What can hang from each mark:
fida: tebo
zifa: sama
gulin: beza
bubab: natez tumip
tebo: beza fida zifa
tumip: gulin natez tebo zokuzev
natez: gulin vara
zokuzev: tumip

Known rows, with every way that one mark hangs from another:
{gulin beza}: [-1.48 -2.01  0.99 -0.54  0.69 -0.39  0.93 -0.53  0.95 -1.41 -0.85  0.41
 -0.11 -1.19 -2.78  0.43  0.72 -2.31  2.21 -1.47  2.72]
{tumip gulin natez {tebo beza fida}}: [-1.98 -3.73  2.19 -1.77  1.53  0.93  3.79 -0.89 -0.53 -4.83 -1.36  0.94
  0.28 -0.73 -3.45 -1.39 -1.48 -3.91  1.55 -1.28 -0.12]
{zokuzev {tumip natez tebo}}: [-1.56 -1.71  2.22 -0.26  1.43  0.71  2.47 -1.49  0.02 -3.29 -1.98 -0.46
  1.49 -1.12 -4.34  0.89 -0.16 -2.74  2.36 -0.58  2.79]
{tumip {tebo zifa}}: [-0.05 -2.43  1.87 -0.81  2.79 -0.03  2.38  0.19  0.65 -1.99 -0.72  2.58
  0.65 -2.78 -3.44  0.47 -0.10 -3.02  2.47 -0.05  2.99]
{zokuzev {tumip {gulin beza} natez tebo}}: [-2.28 -2.43  2.18 -0.65  1.59  1.46  4.26 -2.38  1.64 -3.35 -2.68 -0.62
  0.25  0.39 -5.34  0.66 -0.58 -3.33  2.93 -1.41  2.00]
{zifa sama}: [-1.68 -1.09  1.41 -0.85  1.09 -0.30  0.25  0.83 -0.70 -1.95 -0.11  1.57
  0.11 -1.45 -2.94  0.78  0.10 -2.36  3.51 -1.79  4.46]
{tumip tebo}: [-0.82 -2.19  1.61  0.27  1.14  0.42  1.83 -0.70  0.29 -1.99 -1.24  1.55
  1.07 -2.47 -3.08  0.25  0.60 -2.10  2.27 -1.18  2.89]
{tebo beza fida}: [-0.58 -2.12  1.19 -1.78  0.65 -1.19  1.22  0.48 -0.73 -4.04  0.13  1.31
 -0.15 -2.51 -1.56 -0.53 -0.39 -3.54  0.52 -1.33  1.04]
{natez vara}: [-3.27 -2.16  1.84 -0.58  0.45 -0.12  1.44 -0.99 -1.57 -0.72 -1.05 -0.61
  1.58 -1.44 -2.25  0.11  0.87 -1.62  2.39 -0.83  3.26]
{bubab {natez {gulin beza} vara} {tumip tebo zokuzev}}: [-2.58 -2.55  1.56  0.33  1.31  0.41  3.59 -2.83 -1.33  2.15 -3.78 -1.56
  1.60 -2.71 -6.25 -1.64  0.86 -1.33  3.67 -1.99  0.43]
{natez {gulin beza} vara}: [-3.82 -3.15  1.41 -0.89  0.02 -0.01  2.66 -1.04 -0.49  1.12 -1.64 -0.54
 -0.41 -0.71 -2.77 -0.07  0.92 -1.11  3.13 -1.83  2.60]
{tumip {gulin beza} {natez vara} tebo zokuzev}: [-4.98 -3.45  2.79 -1.25  1.36  2.33  5.35 -3.16  0.23 -0.97 -3.08 -2.44
  2.76 -0.61 -5.26 -0.88 -0.68 -2.76  3.88 -0.69  1.08]
{fida {tebo beza {zifa sama}}}: [-0.10 -1.94  0.03 -3.28  2.50 -0.26  3.73  1.88  0.55 -3.46  1.73  3.96
 -1.49 -2.29 -3.83  0.65 -1.56 -4.79  2.98 -0.47  3.37]
{natez gulin}: [-1.56 -2.14  1.84 -0.70  0.92 -0.38  0.92 -0.81 -0.86 -0.67 -1.37  1.33
 -0.52 -1.37 -2.49  0.16  1.04 -1.20  2.44 -1.91  3.02]
{bubab natez}: [-0.75 -1.37  1.44  0.08  1.28 -0.31 -0.14 -0.97 -1.73 -1.57 -1.37  0.44
  0.69 -0.71 -3.44 -0.24  0.48 -1.98  2.03 -1.04  2.60]
{tebo fida}: [-0.52 -1.79  2.20 -1.99  0.88 -0.75  0.13 -0.08 -1.34 -3.09 -0.49  1.11
  0.27 -2.15 -0.22 -0.03  0.06 -2.62  1.44 -1.13  2.15]
{tumip gulin {natez vara} {tebo beza fida} zokuzev}: [-4.13 -3.51  2.93 -2.49  1.21  1.51  5.59 -2.11 -1.40 -3.55 -2.09 -1.55
  2.75 -2.04 -3.97 -1.87 -1.85 -3.81  2.18 -0.58 -0.62]
{bubab {tumip {gulin beza} {natez vara} tebo zokuzev}}: [-4.46 -3.33  2.60 -0.73  2.03  1.65  4.60 -3.69 -0.36 -0.47 -3.71 -2.68
  2.78 -1.42 -6.49 -1.52  0.19 -2.67  3.83 -1.44  0.35]
{bubab tumip}: [-0.73 -1.40  1.44  0.12  1.69 -1.15 -0.36 -1.05 -1.03 -1.53 -1.37  0.57
  0.68 -2.45 -3.57 -0.27  1.75 -1.92  1.97 -1.89  2.37]
{fida {tebo beza}}: [-0.43 -2.23 -0.02 -1.73  0.84  0.07  3.28 -0.38  0.49 -3.40  0.47  2.22
 -0.55 -2.09 -2.91  0.04 -0.10 -3.56  1.18 -1.06  1.88]
{bubab {tumip gulin}}: [-1.24 -1.75  1.89 -0.16  2.14 -0.36  0.82 -2.00 -0.93 -1.94 -2.07  0.68
  0.11 -1.34 -4.25 -0.59  1.32 -2.02  2.34 -2.32  2.03]

Rows:
[-1.87 -2.38  1.41  1.19  1.37  0.07  1.89 -2.04 -2.62  0.23 -2.62 -0.61
  1.95 -1.91 -5.18 -1.24  1.11 -1.63  2.73 -1.45  1.61]  {bubab {natez vara} {tumip tebo}}
[-3.94 -3.80  2.59 -2.48  0.70  0.81  4.92 -1.29 -1.93 -1.66 -2.06 -1.28
  2.03 -2.79 -3.45 -1.80 -1.21 -2.85  2.24 -0.85 -0.40]  {tumip {natez gulin vara} {tebo beza fida} zokuzev}
[-2.81 -2.48  2.67 -1.53  2.47  0.51  4.16 -0.91 -0.73 -2.07 -1.62 -0.86
  2.02 -1.27 -4.63  0.90 -0.84 -3.43  2.99  0.86  2.94]  {zokuzev {tumip {natez vara} {tebo zifa}}}
[-0.29 -1.55  2.72 -1.91  1.15  0.30  2.17 -1.10 -0.29 -3.02 -1.44  0.74
  2.23 -4.41 -1.49 -0.31 -0.57 -2.92  1.96 -0.69  1.30]  {tumip {tebo fida} zokuzev}
[-0.06 -1.41  1.77 -3.04  2.69 -0.27  5.25  1.44  0.91 -5.56 -0.03  3.18
 -1.20 -2.56 -4.34  0.69 -2.74 -5.46  2.65 -0.95  2.27]  {zokuzev {tumip gulin {tebo beza fida {zifa sama}}}}
[-0.42 -1.83  1.27 -3.38  2.30 -1.60  1.71  2.77 -0.58 -4.02  1.41  3.09
 -1.06 -2.69 -2.48  0.14 -1.90 -4.72  2.22 -0.73  2.41]  {tebo beza fida {zifa sama}}
[-4.46 -4.29  1.47 -0.30  0.63  0.98  4.60 -1.02 -1.24 -0.60 -1.94 -0.48
  0.85 -0.79 -4.92 -1.20 -0.10 -2.04  2.64 -1.36  1.20]  {tumip {natez gulin vara} {tebo beza}}
[-4.26 -4.08  2.10 -0.10  1.72  1.41  4.00 -2.88 -0.54 -0.53 -3.16 -1.66
  1.16  0.14 -5.87 -1.38  0.59 -2.46  3.70 -1.84  0.81]  {bubab {tumip {gulin beza} {natez vara} tebo}}
[-4.30 -2.22  2.62 -1.33  0.68  0.27  2.63 -1.83 -2.23 -0.74 -2.35 -2.06
  0.77  0.10 -3.73  0.49  0.27 -1.54  2.95 -1.04  3.04]  {zokuzev {tumip {natez gulin vara}}}
[-2.45 -2.47  2.44 -0.60  2.60  0.21  0.62 -2.32 -1.78 -2.30 -2.40 -0.54
  0.63  0.12 -4.88 -1.11  0.91 -2.30  2.74 -1.91  1.51]  {bubab {tumip gulin natez}}
[-2.18 -1.55  2.06 -1.37  1.49  0.62  2.76 -2.29  1.30 -1.86 -2.07 -0.44
  1.02 -1.66 -4.00 -0.09  0.06 -2.69  2.74 -1.35  1.75]  {tumip {gulin beza} zokuzev}
[-3.39 -3.45  2.28 -1.83  2.00  0.66  5.32 -1.07  0.33 -0.21 -2.32 -0.80
  0.06 -0.45 -5.11  0.71 -0.72 -2.88  3.66 -0.08  2.35]  {zokuzev {tumip {natez {gulin beza} vara} {tebo zifa}}}
[-0.19 -1.44  2.37 -1.23  3.14  0.46  4.33 -1.04  1.41 -3.55 -1.74  2.03
  0.16 -1.89 -4.75  1.20 -0.73 -3.66  2.51 -0.27  3.09]  {zokuzev {tumip gulin {tebo zifa}}}
[-3.41 -3.27  2.17 -2.02  0.28  0.34  5.12 -0.86 -1.62 -2.79 -1.88 -0.98
  0.35 -1.44 -3.47 -0.48 -1.24 -3.02  1.76 -1.11  0.68]  {zokuzev {tumip {natez gulin vara} {tebo beza fida}}}
[-4.46 -2.52  2.82 -1.33  1.67  0.07  1.80 -2.75 -3.15  0.93 -3.14 -2.77
  2.46 -1.91 -4.77 -1.40  1.06 -1.28  3.35 -1.42  1.15]  {bubab {tumip {natez gulin vara} zokuzev}}
[-0.06 -0.98  1.72  0.85  2.35  0.07  1.29 -2.37 -1.36 -0.91 -2.88 -0.18
  2.64 -3.76 -5.89 -1.15  0.72 -2.18  2.52 -1.34  0.90]  {bubab natez {tumip tebo zokuzev}}
[-4.21 -2.80  1.86 -0.42  1.07  1.28  6.06 -2.16 -0.21 -3.47 -2.25 -1.53
  1.44 -0.23 -6.14 -0.15 -0.98 -3.41  2.31 -0.92  1.43]  {zokuzev {tumip gulin {natez vara} {tebo beza}}}
[-3.45 -3.03  2.16 -1.56  2.77  0.87  6.47 -1.18  0.14 -3.53 -1.78 -0.47
  1.16 -0.66 -6.60  0.07 -1.65 -4.32  2.53  0.29  1.48]  {zokuzev {tumip gulin {natez vara} {tebo beza zifa}}}
